Every row comes from one small tree of marks. Brackets hold a mark, then the marks that hang from it, in the order of their numbers. Every link used is in the known rows. Which tree was each row made from?
Known rows
{z_245 z_388}: [  0   3   3   0   0   0   1   2   3  -2   5  -3   5  -4   7  -5  -2 -11
   0  -1  11   1  -6 -11   6   0  -4  -6   5   3  -3   1  -5  21  -9   2
  -3   4  -2  15  11   2   4  10  -1  -7  -2  -6  26   0   5  -6   3  -5
  -6   7  -4   1]
{z_478 {z_398 z_855}}: [  4   0   4  -4  -4  -6  -4  14  20  -9  -2  13  -2  -4  -6  -8   8   1
  -5   9  20 -20 -11  22  16  16  -7 -17   0 -11  12  -8   6  19 -14   1
  -7   3  -1  28   2  -4  13  -1 -10  20   7 -11  25   5  -2  -7  -7   3
  49   5 -11  -4]
{z_245 {z_388 z_291}}: [ -2  -1   3  -6   7   0  -1   5   5   1   2 -12  13  -2  12  -3   2 -17
  -6   2  31  -8  -6 -26  11   0  -3  -4  10   6  -4   5  -9   6 -11   5
  -4   2  -2   4   9   8   1  14   2  -8  -3  -4  23   5   7  -2   3  -8
  -4  12 -10   6]
{z_388 z_245 {z_291 {z_826 z_358}}}: [  2  -9  -1 -11  21   0  -6   1   1  11  -2   0   8   3  16  -6 -16   0
 -12   7  61   9 -11 -12  -9  -3  -8  10   3  12   3   6  -5   1 -12  -2
  -6   4  -1 -11   7   3   1  12   3   4  14   1   7   4   2  -5   4  -1
  -8  10 -11  -5]
{z_914 {z_291 z_855}}: [ -8   0   5  -6   5   0   5   5  -2   0   5   6  -2   0 -14   4  -3   4
   6  -9  -9 -11  -8  19 -12   3   2  -5   6  -6  -2   4  -5  19   1  -1
  12   0  -2  15  -4  -5   4   2  -5  -4 -18  -2  -3  13   9  -1  12  -2
  14  -2   5   4]
{z_154 {z_909 {z_291 z_826}}}: [ -1  -2  -2   5  -4  -3   3   2  10   8  -5  21  -4   2 -10  -7  -2   3
  -4  18 -19  20 -11  -8  -2  -3   3   9 -12  11  11  -2   8   4   7  13
  -1  10  -5  -1  -2  -6   6  -8  -7  14   4 -11  11  -6  11  -2   4   3
   9  -2   1 -12]
{z_388 z_245 {z_291 z_767 {z_855 z_398}}}: [  6  -7   2 -14  11   0   0   3   4   3   0 -25   0  -3  20   5  17   3
  -3  -2  19 -21 -10   3  22   7   1 -12   7  -1  -5   2 -14  -4  -9 -14
  -5   2   1  -3   1  -3  -9   4   4   0  -9  17 -15  13   2   7   4  -5
   2   9 -14   9]
{z_154 {z_909 z_291}}: [ -7   4   3   7  -8  -2   4   8  12   2  -7  15  -7   0 -10  -4   0  -7
  -4  15 -25  18  -5  -6   7  -5   2   4  -6   6  10  -4   7   2   4   5
   2   6   0   8   5   0   4 -11 -10   5   1  -6  22  -5   9   1   1  10
  21   0   2  -8]
{z_398 z_478 z_855}: [  4   0   4  -5  -2  -5  -6  13  18  -6  -6  13  -1  -2 -12  -9   4   3
   2   9   1 -19  -6  17  15  18  -9 -17  -1 -14  14  -8   2  26 -12  -2
  -6   7   0  21  -1  -1  14   1 -15  18   8  -8  25  11   0  -7  -8   4
  53   3 -13  -3]
{z_245 {z_388 {z_291 {z_855 z_398}}}}: [  1   0   6 -14  12   1  -1   7  11   3   1 -25   5  -3  13   1   9 -14
  -6   1  15 -28 -21  -4  27  10   1 -15   9   1   0  12 -19   8 -10  -6
  -2   3  -1  19  10   0  -2  11   4  -8  -6  -2   4  13   7  -4   9  -4
  -2  12 -17   7]
{z_291 z_388 z_767 z_855 z_909}: [ -9   5   1   5 -12   2  -2 -17 -10  -9   2   4 -10   0   3   4  -3   3
   9 -13 -17   0   9  10  -8 -17   2   2   8 -12   1   2   8  -6   9  -3
   7  -7  -2   9   5   1  -5   1   5 -12 -13   9  -9  -7  -8   6  -1  -3
 -12   1  11   0]
{z_95 {z_291 {z_388 z_245} z_855}}: [ -7   2   7  -4   9   3   0  15   0   3   6 -11   2  -5 -13   1 -16  -9
   1 -14  -1  -6   5  20  -7   7  -5  -4   8  -8  -4  11  -9  12   1 -18
  15  -6   3  12   1   0   2   2  -3  -9  -3   0 -22   7   9  -6  -3  11
 -34 -13  -4   5]
{z_291 z_388 z_826 {z_855 z_398}}: [  6   4  -1  -5   8   2  -3  -4   7   1  -1   0  -1   0  -9  -4 -14  -1
   1  -3  19 -15 -18  17   2  12   3 -13  -4  -5   3   9   7  11   0  -5
   5   1  -3  18   2  -9   4   8   6   2   0 -10 -29   7  -4 -11   3  -4
 -19  -1  -3  -6]
{z_95 {z_291 {z_388 z_245} z_767}}: [  3   1   2   4   1   1  -2  11  -4  -2   9  -6   7  -5  -3   2 -10   6
   2  -9  25   5  13   3  -9   2  -3   0   2  -5 -10  -6   1  -2  -1 -10
   2  -8   4   1  -6   4   2  -7   0  -2   7   7 -17   0   2  -5 -11   8
 -15 -11  -3   6]
{z_909 {z_291 z_767}}: [ -5   1  -4   8  -5  -2   5  -4  -3  -5  -8  16  -6   2   6   1   9   6
  -2  11 -22   5  -1 -15   7  -2  -1   5  -5   1   3 -13   5   5  -2   9
  -7  -2   3  -6  -2  -1   2  -9   1   5  -1  -5  11  -4   4   5   1   0
  28  -2  12   0]
{z_909 {z_291 {z_388 z_245} z_767 z_826}}: [ 11  -1  -9   5   3  -1  -1  -5  -7   1  -5   1   3   2  12  -2   0   3
 -10   8  10  20  10  -8  -1   1  -4   6 -13   8  -1  -3   7  -3  -1  -2
  -5   4   2 -21  -2  -4   1  -1   6   8  16  -7 -10  -9   2  -2  -9   5
 -24 -11   5  -3]
{z_826 z_358}: [-10   5   3   0   6   1  -1  -1   1  -1  -4  18  -7   1   1  -5 -21  -2
  -1   3  24   8 -11  -4 -11  -4  -3   7   4  -2   4  -2   6  15  -8  -1
  -2  -3   3  18  12   3   5   0   1  -4   8  -3  20   0  -2  -6   5   2
  21  10   3  -7]
{z_95 {z_291 {z_388 z_245} z_855 z_909}}: [ -6   0   9  -1  -2   2  -4   6  -7   2   8  -7   1  -4  -6   3 -15  -5
   4 -14 -18  -5  14  31  -9 -11  -7  -1   9  -9   5  13  -9   6   7 -16
  20  -5   3   8   4   5   1   5  -7 -10 -11   4 -11  -4   4  -4  -4  18
 -29 -11  -1   2]
{z_914 {z_291 z_767 {z_826 z_358} z_909}}: [  4  -6  -3   3  -2  -2  -4 -13 -18   1   7  25  -4   5  12   3 -12  34
   7   0  30   8  -6   8 -35 -24   2  14  -4   1   5  -7   3  -2   6  15
  -6   0  -2  -6  -5   0   4  -9   0   6   5   1   6  -8  -3  -5   9   1
  30   6   7  -7]
{z_154 {z_909 {z_291 z_855}}}: [-16   4   3   3  -6   0   7   5  11   5  -6   8 -17   1 -10  -1   4  -8
  -2   9 -53  10  -9   6   9  -2   3   4  -3   0  10   4  -2   6   8  -2
   8   4  -1  12   6  -8  -1 -11  -9   0  -7  -1  11   0  14   5   8   6
   7  -2   4  -5]
{z_398 z_855}: [ -2   0   5   0  -4  -3  -2   5  13  -5  -5  17   2  -3  -9  -6  -1  -2
   2   5  13  -8  -9  10   6  10  -7  -9   4  -9   4  -6   8  21 -12  -1
  -1   2  -2  18   4  -1   8   3  -6  10  -2  -8  25   8   0  -3  -3  -2
  29   4  -4  -3]
{z_914 {z_291 z_95 z_855 z_909}}: [ -2  -5   3   1 -11  -1   2  -6 -14  -1   8   5  -3   2  -9   9   8  15
  15 -10 -42 -11   4  19 -16 -14   5   2   4  -4   2   1 -10  -3  12  10
   7  -2   0  -4 -10   3  -2  -3  -9  -4 -21   5   7  -2  -4   6  10   1
  22   0   8   3]
{z_855 z_398}: [  6   1   4  -2   1  -2   0   2  10  -4  -2   6   3  -4  -6  -4  -5   0
   1   5  19 -14 -17   8  11   7   0 -15   0  -3   5  -5   7  16  -7   1
  -2   3   3  21   2   2   7   3  -3   4  -4  -3   6   6  -6  -8   1   4
  26   8  -5  -4]
{z_909 {z_291 z_826 z_855}}: [ -7  -2  -4  -2   7  -1   6  -5  -1   6  -7  18  -9   6  -4  -4   1   0
  -5   9 -42  -3 -16   2   2   6  -3   3  -8   5  10   6  -4  20   3   6
   4   4  -4  -3   0 -10   3   5   1   7  -6 -17  -6   4  12   0  13  -4
  -1  -6  11  -6]
{z_291 z_95 z_388}: [  2   6  -1   7  -7   2  -1  -4  -1  -6  -1   2   6   0 -12  -1  -8  -6
   5  -3   4   4  10 -11  -7   3   4   1   0  -1  -6  -5  13 -10   1   6
  -2  -6   2  -1  -2   7   1  -1   3  -4   7  -1   3  -6 -15  -1  -6  -3
  -1   1   5  -2]
{z_245 {z_388 {z_291 z_95 z_767 z_826}}}: [ 14 -10 -10  -1   1  -1   0  -8  -6   4   9 -11  11   3  24   1  22  14
   3   2  20  -3  -3 -44   1  -1   4   9  -3  16 -13  -7 -13 -21  -2  23
 -25   0  -7 -29 -11   0  -8   1  12   4  10   4   5  -3  -1   6   5 -27
  -7  10  -8   7]

Which tree is each row?
[-14  -4   6  -8  -1   0  -2  -9  -2   1  -3   3  -1   3   3   2   1  -6
   1  -3 -17 -13  -2   4   3 -15  -3   0  16  -3  10  10  -6  -1   2   3
   9  -1  -4   2   5   7  -3  14  -2  -8 -25   6   8   1   2   8   8  -3
   7  10   2   2]  {z_388 {z_291 z_855 z_909}}
[ -4  -9   2  -8  -1  -1  -2 -10  -8   2   3 -14  -1   1  21   6  17   5
   1  -8 -11  -7   9  -1   5 -18  -4   3  14  -2   2   5 -13 -11   0  -6
   1   1  -2 -14   3   3 -11  11   1  -6 -19  21   2   1   2  14   4  -4
  -8   9  -3   7]  {z_388 z_245 {z_291 z_767 z_855 z_909}}
[ -9  -4  -1  -7   4   1   3  -2   1   3  -1  -5   1   4  -3   4  12  -3
   5  -3 -19 -16  -5 -17   5   3   4   3   9   2  -4   2 -10 -13   0   7
  -3  -5  -3  -9  -5   2  -7   4   3  -5 -13   7  -1   8  -1  11  10 -16
  10   7  -1   7]  {z_388 {z_291 z_95 z_855}}
[  2  -9  -6  -4   7  -3  -1 -11  -1   3   0  11   8   5  11  -2   6  15
  -1   4  36  -2  -8 -26  -6  -3   2   5   2   6  -4  -7   4  -8  -3  18
 -14   0  -8 -16 -10  -1   0   6   8  10  -4   3  -7   6   1   4   6 -23
  10   9  -1   1]  {z_388 {z_291 z_767 z_826}}
[ -4  11   5   2  -5   2   1  12  16   1  -9  -6 -13  -2 -14   0  -5 -15
  -6  11 -24   0  -9  19  20   6   7  -5  -7  -4  11   7   7  -4   7 -12
   9   4   4  24   9  -5   0 -14  -4  -1   7  -5  -9  -2   2  -5  -2  19
   3  -3  -4  -6]  {z_154 {z_909 {z_291 z_388 {z_855 z_398}}}}
[  7  -1   3  -5   1  -1   4   7   0   0   6  -6  -1  -2 -12   8   9  14
  11  -5 -15 -28 -13  21   1  11  10 -11  -4  -4  -4  -2 -12   3   3   3
   0  -1   3   9 -12  -5   0  -9  -3   2  -9   2 -11  10  -5  -2  11   1
  32   0  -3   5]  {z_914 {z_291 z_95 {z_855 z_398}}}
[ 16  -3  -6   2   1   1  -4  -3  -4   4   5  -7  11   0  -2  -4  -6   1
   0  -4  18  13   9  -7 -11   4  -1   2  -8   9  -9   0   5 -10   0   1
  -5   3  -1 -20  -6   0   0   7   3   4  14  -1  -8  -7 -11  -4  -8  -4
 -33  -5  -3  -4]  {z_291 z_95 {z_388 z_245} z_826}
[ 13  -1  -6   4   1  -1  -3  -1  -9   0   7   7  13   3 -18   0 -11  12
   6  -5  27   3   4  -1 -26   2   7   2  -9   4  -9  -3   8  -9   6  16
  -2  -2  -2 -14 -17   1   6  -3   1   6   9  -9 -15  -2  -7  -7  -1  -5
   0  -6   3  -2]  {z_914 {z_291 z_95 z_388 z_826}}
[ -1   1   1  -4   1   0   4  -5   5  -4   0  -1 -11  -2   5   2  10  12
   8  -4  -8 -20 -17  10  12   7   6 -11   0  -9  -1  -5  -2   9  -2  -5
  -5  -2  -2  18  -1 -10  -3  -5   5   1 -10   7 -14  11  -3   2   8  -9
  19   5   0   2]  {z_291 z_767 {z_855 z_398}}
[  2   4   1   4   4   1  -1   7   0  -2  -8  -4   5  -1   0  -3  -9 -21
 -14   7   3  16  14   4  10   5  -8  -1  -4   3   3   3   7   6  -5 -11
   8   3   8  -5  10   7   4   5  -2  -3  11 -11   7  -6   1  -5 -12  20
 -14  -9   4  -2]  {z_909 {z_291 {z_388 z_245}}}
[ -5   5   3  -4   7   4  -1   3   2  -1   0 -13   0  -3  -5  -2 -10 -17
  -4 -13   5   4   6  13   0   5  -4  -7   7  -5  -4  10   1  10  -4 -21
  13   0   1   9  11  -2  -2  12   0 -13  -4   3 -10   5   1  -2  -4   4
 -40  -5   0   1]  {z_291 {z_388 z_245} z_855}
[ 15 -12  -6   7 -14  -4   0 -16 -21   0  12  17   4   4   2   6  12  40
  16  -2  -9   0   5   0 -28 -19   8  10  -9   5  -3 -13  -1 -17  13  26
 -11   0  -4 -26 -23   0  -1  -9  -2  12  -7   4   1 -10 -10   5   6  -9
  27   1   7  -1]  {z_914 {z_291 z_95 z_767 z_826 z_909}}
[ 16 -15 -10  -4   5  -2   0  -8  -7   7   6  -9  11   3  19   1  20  18
   0   2  23   3   4 -31  -3   0   1   9  -3  15 -11  -9  -9 -26  -2  12
 -19   1  -4 -41 -16   0  -8   2   7  12   6  14  -6   0  -5  10   1 -19
  -5   6  -8   5]  {z_388 z_245 {z_291 z_95 z_767 z_826}}
[ -7   5  -1   1   1   2   2  -1  -8  -6   4  -1  -3   0  -7   8  -4   9
   7 -15  13  -3   5  12 -15   2   7  -1   5 -11 -12   0   4  -1   5  -4
   6  -7  -1  10  -7  -4   0  -6   4  -8  -6   4 -23   9   0   0   2  -4
   1  -5   8   7]  {z_914 {z_291 z_388 z_767 z_855}}
[ -6  -8   7 -11   3   0  -3  -5  -3   4   0 -12   3   0  12   3   6 -10
  -4  -5 -11  -9   5   9   6 -16  -8  -2  15   0   8  14 -14  -1  -1 -10
  12   3  -1  -7   9   8  -6  20  -5  -8 -21  12   8   2   3   9   3   3
 -14   9  -5   4]  {z_388 z_245 {z_291 z_855 z_909}}
[  3   1  -4   3  -4   4   2  -5  -8  -4   4 -20  -5  -2   7   6  11   3
   6 -15 -14   5  15  -4  -2   4   3   3   0  -3 -15  -2  -3 -17   3 -11
  -5  -6   1 -13  -3  -4 -12  -4   8  -9   5  17 -16  -1 -10   9  -5  -8
 -28  -5   2   7]  {z_291 z_95 {z_388 z_245} z_767 z_855}
[  9  -1  -5   2   7   0  -2   2  -2   4  -6   2   7   2   0  -6 -11 -11
 -14  11  11  17   6  -3   1   4  -8   1 -11   9   4   5   7   6  -2  -5
   5   8   2 -13   4   0   6   8   0   7  15 -17  -4  -7   4  -8  -9  13
 -26 -11   2  -6]  {z_909 {z_291 {z_388 z_245} z_826}}
[ -6   6  -7   9  -9   3   5  -7 -10  -6  -6  -1 -13   4   3   7  12   1
   3   1 -47   0  10 -10   7   4   6  10  -8  -2  -5  -5   2 -19   8   3
  -6  -9   4 -13  -5  -4  -8 -15   9  -5   7   0 -12  -8  -7  10  -1  -3
   3  -9  15   4]  {z_909 {z_291 z_95 z_388 z_767 z_855}}
[ -5   9  -2  14 -13   0   1   2   6  -3  -6   6  -8   0  -4   0  -1  -2
  -3  10  -7  28  10 -12   1  -6   6   8  -7   1   1  -9  17 -18   8   4
  -2  -1   2   4   2   0  -1 -20   0   1  13   1   3 -10   1   2  -8   8
   6  -4   6  -5]  {z_154 {z_909 {z_291 z_388 z_767}}}
[ -7  11   2  10  -9   0   0   8  11  -1  -9   6  -4   0 -15  -4 -11 -17
  -7  13  -7  24   6  -3   3  -4   3   5  -6   2   8  -1  16  -7   6   1
   7   3   3  10   7   3   5 -12  -6   0  11  -8  10  -9   2  -4  -8  15
   1  -5   3  -8]  {z_154 {z_909 {z_291 z_388}}}
[  4  -1  -6  -3   7   2   0  -9  -6   3   5  -8  -3   0   8  -1  -1   8
   1 -10  12  10   3   3 -10   3   0   1  -2  -1  -9   5   1   2   1 -10
  -1   1  -5  -8   0 -11  -5   7  10  -1   3   8 -28   2   0   0  -1 -11
 -48  -5   1   0]  {z_291 {z_388 z_245} z_767 z_826 z_855}
[ -1  -4   5  -3  -3  -1  -5  -4  -2  -1   3  -8  13  -1  18  -1   2 -12
  -4   2  16  -6   3 -13   9 -19  -6  -2  13   5   6   7 -10  -2  -4   8
  -1   4  -2   2  11  14   0  16  -3  -9 -10  -1  32  -6   3   0   2  -1
   0  14  -8   3]  {z_245 {z_388 {z_291 z_909}}}
[  3   4  -3   7  -1   1   0   1  -5  -5  -6  -6   1  -1  11   1   2  -8
 -11   6   3  17  17  -5   7   3  -5   4  -6   2  -3  -6   8  -4  -4  -9
  -1  -1   7 -11   5   3   0  -5   3  -1  13  -1   0  -7   0   1 -13  13
 -11  -8   6   2]  {z_909 {z_291 {z_388 z_245} z_767}}
[ -8   9   0   8 -12   3   4   5   6   3  -5  -2 -13   1 -14   2   3 -11
   2   5 -54  13   6  -2   5   0   9  11  -8   1   2   3   3 -20  14   0
   4  -1   1   0   0  -3  -6 -18  -2  -4   8   0  -3 -10  -1   6  -2   6
  -5  -8   5  -3]  {z_154 {z_909 {z_291 z_95 z_388 z_855}}}
[  8   3  -3   7  -4   1   0   6  -5  -1  -7  -9   5   0  -1   0   3 -14
  -8   7 -15  13  19  -5   8   5  -4   5  -9   7  -2  -3   3 -12  -1  -4
   0   0   9 -19   1   8  -1  -3  -1  -1  17  -5   8 -12  -7   1 -13  16
  -9 -11   3   0]  {z_909 {z_291 z_95 {z_388 z_245}}}
[ 10   2  -1   4  -3   2  -2   2  -2  -3   1 -13   9  -3  -5  -1  -3  -9
   0  -6  13  10  16  -7  -3   4   0  -1  -1   2 -10  -3   5  -9  -2  -7
  -2  -2   4  -8   1   7  -2   3   0  -5  10   5   2  -6 -12   0 -12   3
 -18  -3  -2   1]  {z_291 z_95 {z_388 z_245}}
[-13   5   2   3   1   3   1   4  -3  -3   6   3  -6  -1 -10   5 -10   7
  11 -14 -10  -9   1   9 -13   4   3   1   5 -12  -7  -1  -2   2   6  -4
   5 -15   0  14  -8  -4   0 -11   5  -8  -6   5 -30   6   6  -1   1  -5
  -8  -9   6   6]  {z_95 {z_291 z_388 z_767 z_855}}
